Every row comes from one small tree of marks. The marks that hang from a mark follow it in brackets, in alphabetical order. Every link used is in the known rows. Which tree was each row made from?
In the rows, 128 means zero.
Known rows
pegeb[bopim gefa ripin sima[mafiko] zarativ]: [183  95  66  90  88 111 118  97 142 122 182  96 168 160 137 161 170  92
 156 118  67 100 117 155 151]
levap[pegeb[gefa luni mafiko sima]]: [132 134  98 105  56 130 113 101 136 134 148  84 129 150 151 142 177  93
 174 137  52 113 119 147 129]
zarativ[pegeb]: [142 142 122  93 156 116 128 149 131 106 152 112 129 129 115 151 183 124
 168 140 106 143 125 127 120]
pegeb[gefa levap luni sima[mafiko] zarativ]: [168  96  79 105  66 128 108 125 122 127 172  78 164 172 121 168 168  91
 156 107  57  68 115 159 156]
zarativ[pegeb[levap luni mafiko]]: [121 119 119  90 115 113 110 145 131 112 153  97 128 130 123 161 181 117
 175 131  74 114 120 139 167]
pegeb[bopim gefa luni ripin]: [170 116  90  90 108 103 116 106 120 127 199  96 140 109 154 140 185  76
 173 109  59 115 129 154 161]
pegeb[bopim levap luni mafiko]: [128 113  93  85 105 122 118 131 119 114 169  88 135 120 158 156 193 100
 163 107  71  92 120 147 165]
levap[pegeb[bopim luni mafiko sima]]: [130 134 101 107  75 124 115 107 136 119 156  80 131 139 164 153 191 102
 155 132  68 118 101 144 133]
buro[pegeb[bopim gefa ripin]]: [190 125  94  70 136 102 128  98 131 134 185 106 162 112 158 146 194  86
 186 108  80 138 133 155 140]
pegeb[luni]: [142 147 113 107 125 127 124 148 114 119 158  92 121 127 130 143 189 103
 153 122  89 100 114 141 134]
sima[pegeb[ripin]]: [145 159 113  96 136 113 139 147 119 122 164 108 144 138 126 163 179 114
 154 125  79 114 115 138 155]
sima[mafiko pegeb[bopim levap ripin zarativ]]: [156 126  90  79 123 106 136 155 129 115 193  97 180 167 119 188 177 118
 140 107  72  82 106 147 185]
buro[pegeb[luni sima]]: [175 138 115 120 103 126 112 113 119 133 145  79 143 137 145 162 194  91
 163 115  83 114 102 156 120]
luni[pegeb[bopim gefa ripin]]: [150 119 109  61 131 105 118 114 128 115 178 117 134 115 149 157 202  92
 172 106  72 126 133 145 145]
buro[pegeb[gefa levap mafiko sima]]: [158 102  87  79  83 125 113  93 127 132 140  96 161 144 159 164 182  98
 193 111  69 115 136 160 138]
zarativ[pegeb[bopim levap mafiko ripin sima]]: [142  86 100  79 106  92  99  99 141 102 168 109 158 121 154 175 175 115
 168 126  70 141 122 153 183]
zarativ[pegeb[gefa luni mafiko ripin sima]]: [153  97 103 103  70 100  93  89 144 128 157  97 134 132 134 158 163  89
 197 141  41 133 125 151 165]
pegeb[bopim]: [149 136  95  87 145 126 138 136 118 105 169 106 134 119 151 144 197 109
 155 116 102 121 124 136 120]
sima[mafiko pegeb[luni]]: [136 163 104 114  99 138 130 158 119 131 142  72 134 177 101 159 182 109
 163 119  58  84 111 132 129]
gefa[pegeb[levap luni]]: [126 141 129  99 109 118 114 148 106  89 172  91 155 126 135 160 187  86
 135  99  90  93 106 142 156]
tada[pegeb[luni ripin sima zarativ]]: [163 105 116 114 118 107  84 132 112 129 188 105 150 123 136 178 184  98
 138 118  76  94  95 159 164]
tada[pegeb]: [130 134 114  88 161 130 109 154 108 116 158 117 132 121 134 150 198 121
 158 119 100 118 130 135 113]
gena[pegeb[bopim luni mafiko]]: [125 119  97 104 109 130 121 128 119 118 159 103 125 136 152 144 174  99
 168 109  76 110 117 116 118]
luni[pegeb[bopim ripin]]: [140 134 123  66 148 104 120 129 130 105 167 115 131 114 145 163 210 106
 148 111  94 123 114 146 150]
pegeb[gefa luni mafiko ripin zarativ]: [153 112  93  88  91 111 125 125 141 138 178 104 135 133 131 153 171  89
 170 135  60  83 114 151 178]
levap[pegeb[bopim gefa]]: [149 151  96  77 126 121 140 124 128 119 184 105 143 127 153 135 191 101
 168 122  87 138 133 137 113]
tada[pegeb[bopim levap ripin]]: [142 103 106  67 164 100  95 134 106 109 200 118 163  95 161 162 198 112
 145  95  89 120 131 154 171]
tada[pegeb[bopim]]: [138 124 102  82 162 124 108 141 106 113 176 114 139 108 153 152 205 114
 161 109  97 128 130 136 114]

Write each row's tree
[124 130 119 100 113 118 118 142 140 118 142  97 112 134 117 153 180 112
 183 144  77 121 117 131 141] -> zarativ[pegeb[luni mafiko]]
[139 114 102  73 118 103 119 112 150 122 157 118 134 127 125 146 168 108
 197 149  67 142 141 138 156] -> zarativ[pegeb[gefa mafiko ripin]]
[188  96  78  90 102 105 123  98 126 119 200 113 163 125 155 165 176  87
 159 117  77 116 116 156 153] -> pegeb[bopim gefa ripin sima zarativ]
[171  86  96 101  88 105  96 103 114 112 192  91 154 120 151 170 176  86
 191 102  51 136 135 151 149] -> zarativ[pegeb[bopim gefa levap luni sima]]
[172 118 110 120 101 108 113 124 125 121 179  96 147 134 133 168 177  96
 130 126  82  90  89 161 171] -> pegeb[luni ripin sima zarativ]
[166 127  98 102 111 126 133 144 120 132 184  99 135 134 124 151 180  90
 167 122  78  89 116 142 140] -> pegeb[gefa luni zarativ]
[133  87  97  61 145 102 101 141 125 113 197 123 164 113 156 180 191 117
 149 111  85  98 116 151 189] -> tada[pegeb[bopim levap mafiko ripin zarativ]]
[155 136 100 106  63 113 100  97 144 134 160  75 150 167 130 139 169  89
 150 128  49 106 117 159 151] -> levap[pegeb[gefa luni ripin sima[mafiko]]]
[139  95  95  75 131 106 128 134 129 107 191 128 166 135 151 169 162 114
 140 108  94  99 110 131 175] -> gena[pegeb[bopim levap mafiko ripin zarativ]]
[157  79  67  80  80 121 123 106 125 114 182 106 163 139 164 174 178  98
 172 112  68  97 126 151 154] -> pegeb[bopim gefa levap mafiko sima zarativ]
[132  92 103  71  83 128 114 123 132 115 151 111 144 154 140 189 187 106
 169 114  70  86 121 150 151] -> luni[pegeb[gefa levap mafiko sima zarativ]]
[178  88  75  87 100 118 124 114 113 111 199 108 171 131 160 175 178  95
 160 100  79 104 124 155 148] -> pegeb[bopim gefa levap sima zarativ]
[207 105  89 107  87 118 121 101 123 141 191  86 162 136 157 175 192  71
 183 105  68 109 105 158 124] -> buro[pegeb[bopim gefa luni sima zarativ]]
[146 102 108 120  85 117 109 117 132 127 162 107 146 152 137 169 152  98
 141 126  73  90  90 136 156] -> gena[pegeb[luni mafiko ripin sima zarativ]]
[128 106 102  84 123 106  88 121 122 127 178 103 133 106 157 155 199  97
 167 116  61 109 119 149 165] -> tada[pegeb[bopim luni mafiko ripin]]
[157 113 102 100 117 123 126 140 114 106 171 107 161 140 139 177 180 118
 131 116 105  92 105 153 152] -> pegeb[levap sima zarativ]
[145 133 122 111 131 112 115 136 115 122 171 109 137 131 131 141 163  98
 143 109  85 111 111 130 144] -> gena[pegeb[luni ripin]]
[173 114  79  69 116 122 145 117 143 138 173 106 154 136 152 162 194  94
 198 123  86 113 123 141 126] -> buro[pegeb[bopim gefa mafiko zarativ]]
[170 109 102  86 110 101 118 136 120 128 209 104 159 122 131 162 171  87
 152 109  71  82 117 163 196] -> pegeb[gefa levap luni ripin zarativ]
[163 140 122  93 130 117 120 143 113 128 164  84 151 125 139 159 197  98
 160 102  91 101 112 156 151] -> buro[pegeb[levap luni]]
[170 111  91  84  86 114 112  75 142 140 141 101 155 137 155 154 178  91
 190 128  62 126 127 163 144] -> buro[pegeb[gefa mafiko ripin sima]]
[147  95  81  73  88 102 108 103 124 126 191  95 147 111 164 150 181  83
 177 105  45  99 135 159 195] -> pegeb[bopim gefa levap luni mafiko ripin]
[117 141 114  83 113 130 138 150 137  92 151 113 148 147 123 167 184 103
 140 135 107  91  93 127 134] -> gefa[pegeb[mafiko zarativ]]
[140 127 129  89 119 112 105 116 128 107 142 111 132 133 137 169 197 109
 139 119  88 118 108 154 147] -> luni[pegeb[ripin sima]]
[139 108 103 126  82 136 117 128 123 123 151 104 136 163 134 169 158 105
 149 122  78  89  95 127 123] -> gena[pegeb[luni mafiko sima zarativ]]
[130 138  93  84  86 124 128 115 137 130 174  87 127 132 159 136 191  90
 184 128  58 118 126 137 134] -> levap[pegeb[bopim gefa luni mafiko]]
[119 153 108  91 104 125 129 131 139 122 163  86 123 132 154 142 200 105
 159 133  78 114 107 136 136] -> levap[pegeb[bopim luni mafiko]]
[159  99 104  90 108 112 107 114 120 108 168 110 157 133 134 163 168 108
 184 116  72 140 143 147 138] -> zarativ[pegeb[gefa levap sima]]
[153 113  95 112 119 130 119 111 108 105 162 113 147 139 158 154 170 105
 150 101  93 133 119 123  94] -> gena[pegeb[bopim sima]]
[130 101 111  51 111 107 118 135 141 118 170 123 145 137 131 177 187 108
 163 119  72  85 121 151 190] -> luni[pegeb[gefa levap mafiko ripin zarativ]]
